What can hang from each mark:
k_707: k_231
k_282: k_12 k_231 k_551
k_231: k_707
k_551: k_168 k_282 k_709
k_666: k_979
k_12: k_709
k_709: k_12 k_666
k_168: k_551
k_979: k_666

Known rows, with every way that one mark hangs from another:
k_551(k_282 k_709): -27.2; 13.3; 0.2; -7.2; 2.8; 4.5; 34.2; 14.8; 25.5; 9.6; -22.6; 2.4; 3.4; 16.9; -0.7; 7.3; 6.2; -5.2; -8.6
k_979(k_666): -10.8; -9.7; -7.9; 1.3; 5.1; -20.8; 6.5; 9.5; 0.9; 8.8; 0.5; 7.8; 5.2; 10.2; 3.2; -0.8; -19.3; 5.7; -25.7
k_282(k_12(k_709(k_666)) k_231(k_707)): 27.4; 2.9; 5.4; -6.1; 9.2; 14.8; 20.2; 43.3; -40.3; 3.6; 16.4; 10.3; 41.3; 5.7; 20.1; 18.4; -25.1; -15.3; -16.7
k_551(k_168 k_282(k_231) k_709(k_12 k_666(k_979))): -19.9; 21.2; -11.8; -13.3; -6.9; 8.0; 9.1; 34.1; 55.8; 27.1; 20.2; 4.1; 51.1; 5.8; 18.6; 37.2; 21.0; -16.9; -55.0
k_168(k_551(k_282(k_231) k_709(k_12 k_666(k_979)))): -42.0; 25.1; -15.1; -11.8; 2.0; 3.2; 18.8; 26.7; 31.1; 25.4; 20.2; 24.9; 16.1; -6.5; 9.3; 16.1; 27.6; -15.6; -36.3
k_168(k_551(k_282(k_12(k_709(k_666(k_979))) k_231))): -39.6; 6.9; -3.9; 15.0; 8.8; 15.7; 19.5; 32.6; -14.6; 16.5; 17.6; 17.8; 5.8; 8.2; 1.8; 19.2; 3.6; -22.1; -47.6
k_551(k_168 k_282(k_12 k_231)): 14.2; 8.4; 2.0; 19.2; 4.4; 33.3; 4.2; 20.6; -7.2; 12.9; 13.5; -16.0; 16.0; 15.2; -0.9; 44.0; -15.3; -10.7; -57.8
k_551(k_709): -16.5; 3.8; 0.3; -16.8; -0.9; -1.5; 6.9; 16.7; 5.4; 5.3; -14.5; 18.4; 9.6; 23.6; 4.3; 2.3; 11.5; -12.6; 9.9
k_12(k_709(k_666)): -17.2; -5.2; 8.5; -10.9; 5.1; -19.2; 14.9; 20.9; 6.3; 8.5; -4.0; 18.7; 14.3; 10.7; 9.6; -1.3; 10.4; -11.3; 14.2
k_168(k_551(k_709(k_666))): -28.9; 19.0; 6.4; -14.5; 0.9; -9.4; 5.7; 26.2; 3.6; 15.8; 4.5; 38.5; 1.1; 26.7; 2.8; 5.3; 46.3; -15.8; 5.9
k_168(k_551(k_282(k_12 k_231(k_707)) k_709(k_666))): -1.2; 33.6; 4.2; -2.1; 7.2; 21.5; 36.0; 44.8; -17.1; 16.6; 13.9; 20.0; 19.3; 17.8; 7.2; 25.0; 14.7; -12.6; -33.4
k_551(k_168 k_709): -21.0; 4.7; 6.5; -12.3; -8.6; 2.5; -14.2; 27.4; 12.5; 6.8; -16.0; 12.7; 15.2; 39.2; 4.5; 20.1; 29.4; -18.0; -10.8
k_707(k_231): 5.4; 2.7; -2.1; -3.4; -3.2; 9.0; 0.1; 3.2; 3.0; 5.6; 14.6; 14.4; -8.8; -31.4; -0.8; 15.7; -2.4; -7.9; -15.2
k_168(k_551(k_282(k_12 k_231) k_709(k_666(k_979)))): -27.9; 22.9; -5.0; 5.6; 5.1; 20.5; 23.4; 38.2; -4.0; 23.9; 21.1; 27.4; 18.7; 23.8; 3.6; 26.0; 17.5; -24.8; -46.1
k_551(k_282): -9.8; 9.5; 0.0; 9.7; 3.0; 6.0; 25.9; -2.5; 19.2; 4.3; -8.6; -15.9; -5.4; -6.4; -5.1; 5.0; -4.9; 8.0; -18.4
k_282(k_12 k_231 k_551(k_168 k_709(k_666))): 54.4; 13.4; 11.2; -15.1; 9.4; 47.8; -12.7; 50.2; -33.6; 29.7; 42.3; 14.1; 56.6; 55.1; 7.6; 46.0; 4.1; -38.9; -33.3
k_231(k_707): 13.3; 9.1; 2.4; -1.7; -6.4; 6.7; 9.1; 13.3; -10.5; -13.0; -4.1; -13.1; 13.8; -12.0; 7.9; -4.9; -3.9; 12.2; -9.5
k_168(k_551(k_282 k_709(k_12))): -53.5; 21.6; -5.2; -16.7; 2.5; 0.7; 15.3; 11.6; 20.8; 14.0; -14.6; 14.8; -19.9; 1.0; -4.7; 4.7; 34.9; -12.3; -19.1
k_551(k_168): -5.1; -0.4; 5.6; 4.6; -8.5; 4.8; -22.1; 10.5; 7.0; 2.0; -1.3; -5.6; 6.3; 16.0; 0.6; 17.9; 17.2; -4.5; -21.2
k_12(k_709(k_666(k_979))): -36.4; -9.7; 0.1; -4.2; -2.0; -13.4; 7.3; 24.5; 12.5; 6.0; 0.5; 16.3; 25.3; 6.8; 11.8; -4.6; 11.2; -14.8; -6.0
k_168(k_551): -27.0; 5.5; 1.1; 4.4; 0.1; -1.0; -9.2; 6.3; -13.6; 1.8; 1.4; 15.5; -23.8; 1.9; -7.2; -1.5; 24.1; -5.6; -7.1

Rows:
29.1; 16.0; -2.3; 12.7; 7.1; 34.2; 33.1; 20.8; -22.1; 0.8; 10.7; -21.1; 20.6; -9.6; 5.0; 22.8; -36.2; 3.7; -43.8 => k_551(k_282(k_12 k_231(k_707)))
-52.5; 10.1; 3.3; 13.9; 3.7; 10.0; 18.0; 27.2; -6.9; 13.3; 1.4; 12.4; -4.1; 14.8; -4.2; 9.7; 23.5; -20.4; -42.6 => k_168(k_551(k_282(k_12(k_709(k_666(k_979))))))
7.6; 4.6; 10.5; -17.5; -1.4; 30.4; -20.6; 30.9; -8.2; 12.7; 1.6; 1.5; 23.7; 44.2; -2.8; 18.5; 22.6; -25.1; -17.2 => k_282(k_551(k_168 k_709))
-12.0; 17.1; 5.3; 7.9; 10.6; 16.0; 32.3; 40.9; -27.6; 9.8; 9.5; 10.0; 6.7; 1.8; 4.8; 18.3; 1.4; -9.9; -35.4 => k_168(k_551(k_282(k_12(k_709(k_666)) k_231(k_707))))
-7.2; 22.2; -7.1; -18.2; -5.2; 18.1; 14.2; 33.9; 29.1; 8.5; -6.0; -11.1; 32.9; -4.2; 16.0; 31.2; 3.9; -4.8; -46.5 => k_551(k_168 k_282(k_231(k_707)) k_709(k_12))
16.1; 13.5; -6.5; 10.1; 3.5; 17.8; 34.7; 16.1; 1.9; -2.2; 5.1; -19.9; 17.0; -24.9; 7.4; 11.9; -29.7; 14.8; -30.6 => k_551(k_282(k_231(k_707)))
-26.1; 8.0; 0.6; 10.4; 9.9; 23.7; 23.1; 35.2; -38.1; 1.2; -5.0; 4.9; -9.6; -0.3; -0.7; 14.8; -10.0; -11.1; -39.4 => k_168(k_551(k_282(k_12(k_709) k_231(k_707))))
41.5; 16.8; 15.2; -21.6; 10.7; 37.0; 6.0; 31.4; -29.1; 23.7; 25.5; 12.1; 38.5; 49.4; 0.6; 18.9; 12.7; -32.1; -9.8 => k_282(k_12 k_551(k_709(k_666)))
65.8; 22.1; 13.2; -16.6; 3.6; 54.5; -5.0; 62.0; -42.4; 18.4; 38.6; 2.8; 69.3; 43.1; 14.8; 42.2; 0.7; -28.3; -40.9 => k_282(k_12 k_231(k_707) k_551(k_168 k_709(k_666)))
-33.7; 20.1; 3.6; 1.1; -12.0; 4.4; 13.7; 35.2; 50.8; 18.4; -0.5; 1.8; 39.8; 32.4; 8.7; 27.4; 36.7; -12.0; -46.4 => k_551(k_168 k_282 k_709(k_666(k_979)))
-23.0; 10.6; 3.8; 9.3; 15.3; 11.0; 25.4; 30.8; -20.2; 18.5; 12.5; 19.9; -3.9; 9.9; -0.5; 21.7; 3.6; -19.0; -29.2 => k_168(k_551(k_282(k_12(k_709(k_666)) k_231)))
-5.3; 12.8; -10.5; -13.9; -6.8; -7.8; -4.5; 1.2; 37.2; 13.2; 30.0; 0.6; 33.5; -20.7; 14.7; 1.4; 20.8; -4.9; -22.1 => k_709(k_12 k_666(k_979))
-10.2; 13.5; -3.1; 17.2; 11.4; 25.4; 14.0; 14.1; -25.6; 12.3; 14.4; 6.7; -16.2; 2.6; -8.1; 22.5; -4.9; -10.7; -39.9 => k_168(k_551(k_282(k_12 k_231)))
20.0; 18.2; 9.5; -35.1; -0.5; 20.2; -18.2; 28.3; 16.2; 25.4; 21.4; 3.9; 41.6; 30.6; 7.1; 22.2; 39.6; -25.2; -17.6 => k_282(k_551(k_168 k_709(k_12 k_666)))
6.0; 8.6; 4.6; -32.1; -1.2; 27.7; -27.5; 22.0; 4.7; 15.8; 5.8; -2.5; 24.4; 27.9; 0.5; 18.0; 27.0; -27.1; -22.2 => k_282(k_551(k_168 k_709(k_12)))
-18.5; 14.3; -9.0; -16.4; -0.1; 12.0; 6.9; 24.4; 37.9; 19.8; -2.6; 0.2; 21.6; 6.1; 9.7; 34.4; 7.0; -14.8; -38.8 => k_551(k_168 k_282(k_231) k_709(k_12))
1.0; -15.6; -1.8; -1.7; 14.3; 16.1; 3.7; 25.8; -42.5; 6.6; 4.4; 16.4; 11.3; 14.0; 7.0; 17.8; -33.0; -27.3; -11.1 => k_282(k_12(k_709) k_231)
-16.1; 35.2; -5.9; -19.4; 3.8; 3.3; 31.0; 33.1; 18.0; 17.9; 12.8; 17.0; 17.3; -12.4; 12.6; 15.2; 24.6; -4.5; -24.8 => k_168(k_551(k_282(k_231(k_707)) k_709(k_12 k_666)))
-26.5; 17.2; -3.1; 1.9; 10.9; 23.9; 21.0; 30.6; -20.6; 17.1; 1.0; 23.5; -7.9; 23.4; -5.0; 24.8; 5.8; -22.4; -31.9 => k_168(k_551(k_282(k_12 k_231) k_709))
